Known rows, with every step that occurs:
R/U/M/S/Q/K: [  1.6  -7.1 -14.8  18.1 -41.3  12.3 -16.7  15.5 -20.8 -23.7 -21.5  -0.8
  10.5 -27.3   0.4 -16.6  13.4 -30.4 -33.1 -13.4 -42.3 -11.1  26.4  -6.4
   0.0]
L/Q/P/R/U/M: [ 29.4 -12.3   3.7  22.4 -18.4  23.1 -27.8  16.0   2.8  -7.0 -46.3  11.6
  -8.2 -44.4   8.3  -1.7  -7.2 -16.2  40.9 -23.3  -3.3  -7.7  11.3 -22.6
  19.9]
L/Q/P/R/U: [ 27.3  -6.3   5.5  33.3 -15.3  25.7 -29.3   8.4  -2.9  -7.4 -51.8  11.5
  -9.4 -42.3  12.7  -0.6 -13.8 -15.6  43.5 -23.0   5.1  -3.4   9.7 -21.5
  17.8]
K/Q/L: [  5.7 -10.4  18.6  43.2 -15.4  26.2 -11.3 -10.1 -39.9  20.3 -32.7  -2.2
  -3.8 -43.7  30.6 -29.9  11.3  -4.4   2.7 -22.8 -11.5  -1.0  10.3 -13.0
  10.7]
Q/K: [-44.4  -5.7  -5.6  39.9  -1.9  43.9  -3.3   5.4 -37.3 -36.8 -11.9  -7.9
  24.9 -33.0   5.5   2.4  -5.2 -19.9  10.4 -16.0  -8.0 -20.3  22.2 -26.9
  -4.5]
M/S: [ 16.4   1.9   6.9  32.7 -21.3  20.8 -50.0   4.3 -39.3 -30.6 -15.1  -9.3
  15.1 -21.7  25.0   3.4  11.1 -31.1  13.6  11.7 -12.1  -5.1  23.3  -4.6
  -0.9]
K/R: [ 10.0  -0.5  33.0  27.6 -11.0  18.1 -21.0  15.1 -30.1  13.4 -22.9 -15.0
 -25.6 -18.9  14.0  25.3  -2.0 -19.8  28.2  -4.2  -5.3 -13.5  23.4   5.7
  16.9]
L/Q/K/R/U/M: [  8.4 -14.9  -2.7  23.0  -2.4  31.9   0.6  10.0 -17.6   3.3 -13.3  -5.9
 -14.5 -59.3   3.3  -1.9   0.5 -18.3  15.1  -9.1  -1.6 -18.0  20.7 -16.9
   9.6]
K/Q: [ 21.5  -5.7  21.5  57.2 -16.8   9.9 -20.4   1.1 -46.2   4.8 -28.5 -10.0
  -6.0 -38.3  29.5 -13.3  10.7  -3.4  34.7 -19.2  -5.8   0.7   3.0  -4.4
  -2.7]
D/N/Q/P/R/K: [-48.3  12.1   6.4  41.0  -6.8  12.3  -9.0  19.8  -7.0   5.7 -44.2   6.4
   8.2 -14.2  11.5  -4.2  -4.7 -10.6  41.6 -27.3  -7.4  -3.3  26.1 -41.7
  -2.4]
L/Q/P/R: [ 27.7  -5.9  13.0  34.1  -8.9  26.7 -28.9  12.4  -6.1  -8.5 -47.3   9.0
  -4.8 -42.1  16.0   2.2 -12.3 -14.3  55.8 -20.9   9.4  -6.8   9.4 -24.5
  16.7]
K/Q/S: [ 13.5  -7.7  23.0  60.7 -29.1   6.6 -33.7 -19.4 -44.5  19.7 -35.8 -18.4
   4.6 -42.8  19.1 -18.7  17.6  -0.7  27.5 -17.2   2.8  -2.1  17.8  -8.1
  18.0]
R/U/M/B: [ 10.1 -14.7 -20.8   1.4 -43.8  18.4 -37.8  21.0 -23.9 -30.7 -28.2   1.1
  -0.2 -23.6   0.5  -2.8  14.8 -18.3 -17.5 -29.4 -40.5  -2.1  20.7  -3.9
   5.9]
L/Q: [ 31.5  -5.1   4.4  31.5  -4.4  23.1 -31.4  12.0 -37.2 -20.0 -16.5  -4.9
 -10.6 -50.0  19.5  -2.6   8.9 -12.3  39.2 -19.8   5.9   2.0   5.8  -3.6
   3.2]
P/R: [-13.0  15.1  17.5  21.9  -4.6  14.2 -34.7  24.8 -17.3  -9.5 -33.1  -6.2
 -11.5  -8.0  14.4   2.1  -7.0 -32.9  42.9 -22.5  -8.7  -3.9  28.2  10.4
   0.2]
Q/K/R/P: [-33.0  -8.0   5.3  40.0  -6.7  41.8   8.2   8.3 -22.0  -9.0 -19.0  -7.7
   7.0 -33.3   5.3  10.1 -15.5 -24.6   8.7  -2.0 -10.4 -27.9  32.4 -34.1
  16.1]
Q/N: [-35.1   9.7  12.0  53.9 -24.6  24.2 -50.0  -4.7 -14.2 -32.9 -53.1   0.0
  21.8 -28.1  28.9   5.6   2.7  -5.6  41.3 -21.7 -10.9  -4.1  26.7 -11.5
  20.3]
K/R/P: [ 15.2  -3.9  24.1  32.3 -22.1  19.5 -20.6  18.5 -21.2   5.2 -28.9  -7.5
 -20.5 -21.9  16.3  19.3  -6.8 -22.6  23.0  -2.6 -14.4 -12.5  26.2 -11.0
  30.9]
D/N/Q/L: [-53.5  13.4   0.8  31.1  -2.4  20.3  -4.1  14.2 -22.0   5.6 -18.4  -3.5
   8.3 -22.9  14.3 -17.7  10.2 -11.2  13.2 -28.0 -15.4   2.8  27.0 -27.7
  -3.5]
K/Q/P: [ 23.4 -13.9  25.8  65.1 -26.5  17.2 -19.0  -3.6 -27.9   4.5 -51.7   3.4
   7.5 -37.3  26.8  -5.5  -3.5   2.9  42.5 -19.7  -2.9  -7.1  -1.3 -31.7
  11.2]
N/Q/L: [-21.7  -1.0   8.2  38.2 -27.5  17.8  16.4   7.4 -35.9  -8.5 -14.9   3.5
  15.9 -28.6  13.8 -31.9   9.4 -14.4 -18.7 -23.6  -4.4   3.8  29.8 -19.6
  -5.5]
D/N/Q/K: [-63.5  14.2  -3.9  45.0   3.5  19.1   5.7  17.3 -23.6  -6.5 -12.1  -9.4
  16.3 -25.1   8.3  -8.7   3.7 -12.0  28.4 -22.2  -9.5  -5.3  27.1 -34.9
 -16.4]
D/N/Q/K/R/U/M/S: [-52.6   9.0  -5.2  32.1  -6.9  13.1   7.4  18.0  -9.0  12.8 -11.3  -9.8
   6.6 -26.4   2.9  -8.6   6.5 -20.4  10.4  -7.0 -20.7 -11.4  36.9 -32.0
  -9.2]
U/R/P: [  2.8   1.6  -6.6   3.1 -10.4  23.5 -30.5  19.9 -26.5 -43.9 -20.7  -6.9
  13.9 -26.7   7.9  -0.7  12.6 -29.1  17.9 -26.3 -25.7  -4.9  11.2 -27.7
  30.0]
M/U/R/K/Q/N: [ -0.3 -12.2  -4.4  -1.4 -13.8  38.0 -37.8   3.2 -36.4  -7.2 -51.2  -1.8
  10.0 -45.5  31.3 -16.1  15.2  -9.5  14.7 -21.6  -6.0 -12.1  33.4 -50.0
  26.7]
N/Q: [ -5.7   4.1  11.3  52.2 -28.7   1.2   7.0  18.9 -42.1 -23.8 -10.9  -4.2
  13.5 -23.3  12.4 -15.8   8.9 -13.1  13.8 -20.1   1.4   5.1  22.8 -11.1
 -19.4]
Q/P: [  2.2 -12.4  14.3  43.2 -29.3  33.8 -34.7   7.9 -17.0 -35.1 -52.3  11.1
  24.0 -19.3  12.3  19.0 -12.7  -7.6  36.2 -23.1  -7.6 -12.6   5.2 -38.6
  22.0]

Rows:
[ -6.3  -7.9   1.5  -0.3   0.5  25.5 -18.2  -0.8 -38.6  -2.7 -36.4   0.0
   0.2 -35.7  14.6 -16.4  20.0 -18.8   0.7 -30.7 -13.8  -7.7  11.6 -27.8
  23.8] | U/R/K/Q/L
[-12.1 -10.9  11.5  54.3 -20.9  17.4 -31.3 -11.5 -37.5   1.6 -63.4  11.3
  -0.8 -38.8  34.0 -12.9   8.3   0.4  24.0 -23.5  -3.5  -4.7  17.9 -24.8
  12.0] | R/K/Q/N
[  2.0  -5.8   3.2   6.4  -0.2  17.6 -22.7   4.5 -41.7 -10.6 -33.6  -4.0
  -0.9 -33.4  13.9  -8.4  19.7 -17.9  16.6 -28.9 -11.0  -7.4   7.9 -23.7
  17.1] | U/R/K/Q
[ 23.7  -7.1   5.9  35.3 -16.6  20.6 -44.8  -8.3 -35.4  -5.3 -24.6 -12.9
  -0.2 -54.4   9.1  -7.9  15.8  -9.6  32.2 -18.2  14.4  -0.5  20.7  -6.1
  23.8] | L/Q/S
[ -9.4   4.2  18.3  30.1  -4.9  10.3 -26.2  13.5 -23.1  15.4 -52.7   4.7
 -21.4 -17.9  22.4 -11.9  -4.9 -24.6  36.6 -23.3  -3.6  -5.1  27.3  -2.4
   1.8] | P/R/K/Q
[  9.0  -8.4  -6.1 -14.4 -10.1  40.5 -39.0  18.0 -42.1 -25.0 -26.0 -11.7
  10.8 -36.0  21.9  -6.0  15.2 -18.7  13.7 -21.2  -9.7 -10.5  29.0 -36.7
  19.6] | M/U/R
[  4.2 -16.1   9.6  43.7 -16.5  16.7 -24.9  -1.9 -51.4   1.0 -46.8   7.6
  -9.1 -35.3  27.4 -11.3  10.8  -4.9  16.7 -23.9  -3.7  -3.3  10.4 -19.1
   2.9] | R/K/Q
[ 20.5  12.5  26.6  39.1 -37.3   1.9   4.0  33.1 -12.8  -3.7 -67.5   9.7
  19.6  -5.0  11.3 -18.9 -11.6 -17.9   5.9 -33.4 -26.4 -17.6  28.1 -31.2
   0.7] | S/Q/P/R/U/M/B
[ 11.2  13.4  16.1  48.2 -23.2  12.3  -1.2   5.2 -34.5  -2.5 -27.0  -9.9
  16.6 -20.5  19.3 -15.7  -1.2 -35.5 -18.2  13.2 -16.7 -19.2  37.5 -15.0
  -8.5] | M/S/Q/K/R/U
[ 15.1  13.2  29.3  43.2 -35.5  -0.7   6.0  32.0 -11.6  -3.9 -62.3   8.6
  16.2  -7.3   9.9 -19.3 -10.1 -20.2   7.5 -33.2 -26.4 -17.1  23.9 -23.5
   3.0] | S/Q/P/R/U/M
[ 17.1  -9.6  -8.1  19.0 -50.5   8.5 -27.2  16.4 -14.3 -22.7 -35.4   5.6
   9.9 -22.8   2.7 -10.8  11.0 -26.1 -23.7 -15.8 -41.9  -8.2  20.5 -10.5
   8.9] | R/U/M/S/Q/P
[  6.0 -21.6  12.1  49.0 -23.6  22.2 -23.9  -5.6 -38.9   0.6 -63.4  17.0
   0.4 -34.5  25.6  -6.1   1.0  -0.4  21.8 -24.1  -1.9  -9.1   7.5 -37.7
  13.0] | R/K/Q/P
[ 19.2 -12.4  20.9  48.8 -30.5   9.6 -17.1   4.8  -6.1  18.1 -57.8   6.7
  -3.5 -33.1  18.2 -12.7  -5.4  -6.9  36.0 -22.6 -15.0  -9.1   8.2 -24.1
  13.6] | K/Q/P/R/U/M
[ 11.1 -15.8  -5.5  -8.6 -10.5  37.5 -33.1   9.7 -46.3  -7.9 -39.7  -4.6
   4.0 -42.8  27.2 -15.6  16.9 -13.1   8.8 -21.7  -5.9 -11.4  28.4 -45.9
  20.3] | M/U/R/K/Q
[ -9.0  -3.2  -3.2  -5.8   0.4  23.8 -30.7  11.7 -40.0 -29.5 -29.5  -2.4
   4.2 -24.8   7.4   1.8  18.2 -24.6  11.7 -30.4 -14.0  -8.4  12.1 -21.9
  19.1] | U/R/K
[ 28.9  16.5  22.0  47.1 -25.1   4.6 -22.6  13.1 -45.3 -18.5 -24.7  -9.4
  21.5 -15.8  28.3 -15.9  10.1 -31.1   0.0   6.2 -16.1  -9.0  28.6  -7.6
 -11.6] | M/S/Q
[ -9.7  -1.8   4.1  13.7  -2.8  18.0 -27.3  -1.7 -32.1 -10.4 -45.5  -1.2
   4.9 -35.8  18.3  -9.3  18.0 -14.1  21.5 -29.0 -10.9  -7.9  13.3 -28.0
  23.1] | U/R/K/Q/N
[-16.4   1.8  17.0  23.0  -4.9  18.3 -21.7   7.7 -20.3  23.2 -54.7   8.5
 -20.1 -20.1  22.8 -19.7  -4.4 -25.3  21.0 -25.1  -6.5  -6.2  30.9  -6.5
   8.3] | P/R/K/Q/L
[-10.6  17.2   8.0  19.4 -29.2   0.1 -28.9  22.2   5.6   0.8 -49.8   0.9
  -6.1 -10.5  11.0 -17.5  -1.7 -37.8   8.7 -18.2 -31.7  -7.2  42.1   8.4
   5.5] | P/R/U/M/S/Q/N
[ -5.1  14.6  27.9  57.5 -15.0  13.0  34.1  23.2 -37.1   1.0 -33.0  -7.8
  15.1 -21.0  13.6 -18.0  -9.8 -21.7  -6.3 -16.0 -16.7 -25.5  33.2 -28.5
  -3.4] | S/Q/K/R/P
[ 12.5 -10.5 -11.8 -11.2 -17.9  41.5 -38.5  20.0 -36.0 -31.3 -30.1  -6.3
  14.4 -38.1  23.3 -10.1  11.7 -21.0  10.0 -19.8 -16.2  -9.9  30.6 -48.5
  29.3] | M/U/R/P
[  7.0  -8.6   6.5  34.2   7.6  36.0  -0.3   5.8 -26.8   1.6 -13.9  -8.9
 -11.6 -56.9  11.1   2.3  -4.4 -16.4  30.1  -6.6  10.8 -17.1  19.3 -18.9
   6.3] | L/Q/K/R
[-14.1   1.8  12.8  55.8 -41.3  -2.1  -6.0  -1.7 -40.2  -9.6 -18.1 -12.3
  24.0 -27.7   2.1 -20.8  15.6 -10.9   6.4 -18.2  10.4   2.9  37.8 -14.1
   1.3] | N/Q/S
[  3.4 -13.9 -10.1 -17.0 -10.4  41.9 -39.0  14.5 -45.2 -21.2 -36.4  -3.5
   7.4 -37.0  22.6  -8.1  15.7 -17.3   6.0 -22.9  -7.9 -12.2  31.6 -44.7
  21.8] | M/U/R/K
[ 25.2  -5.7  12.7  12.1 -32.5   2.1 -22.9  36.6 -27.5 -20.6  -8.2  -7.3
  19.8 -23.6  11.6 -13.3  28.4 -27.8  -1.4  -2.9 -39.2 -19.5  27.8  -9.2
  -2.0] | U/M/S/Q
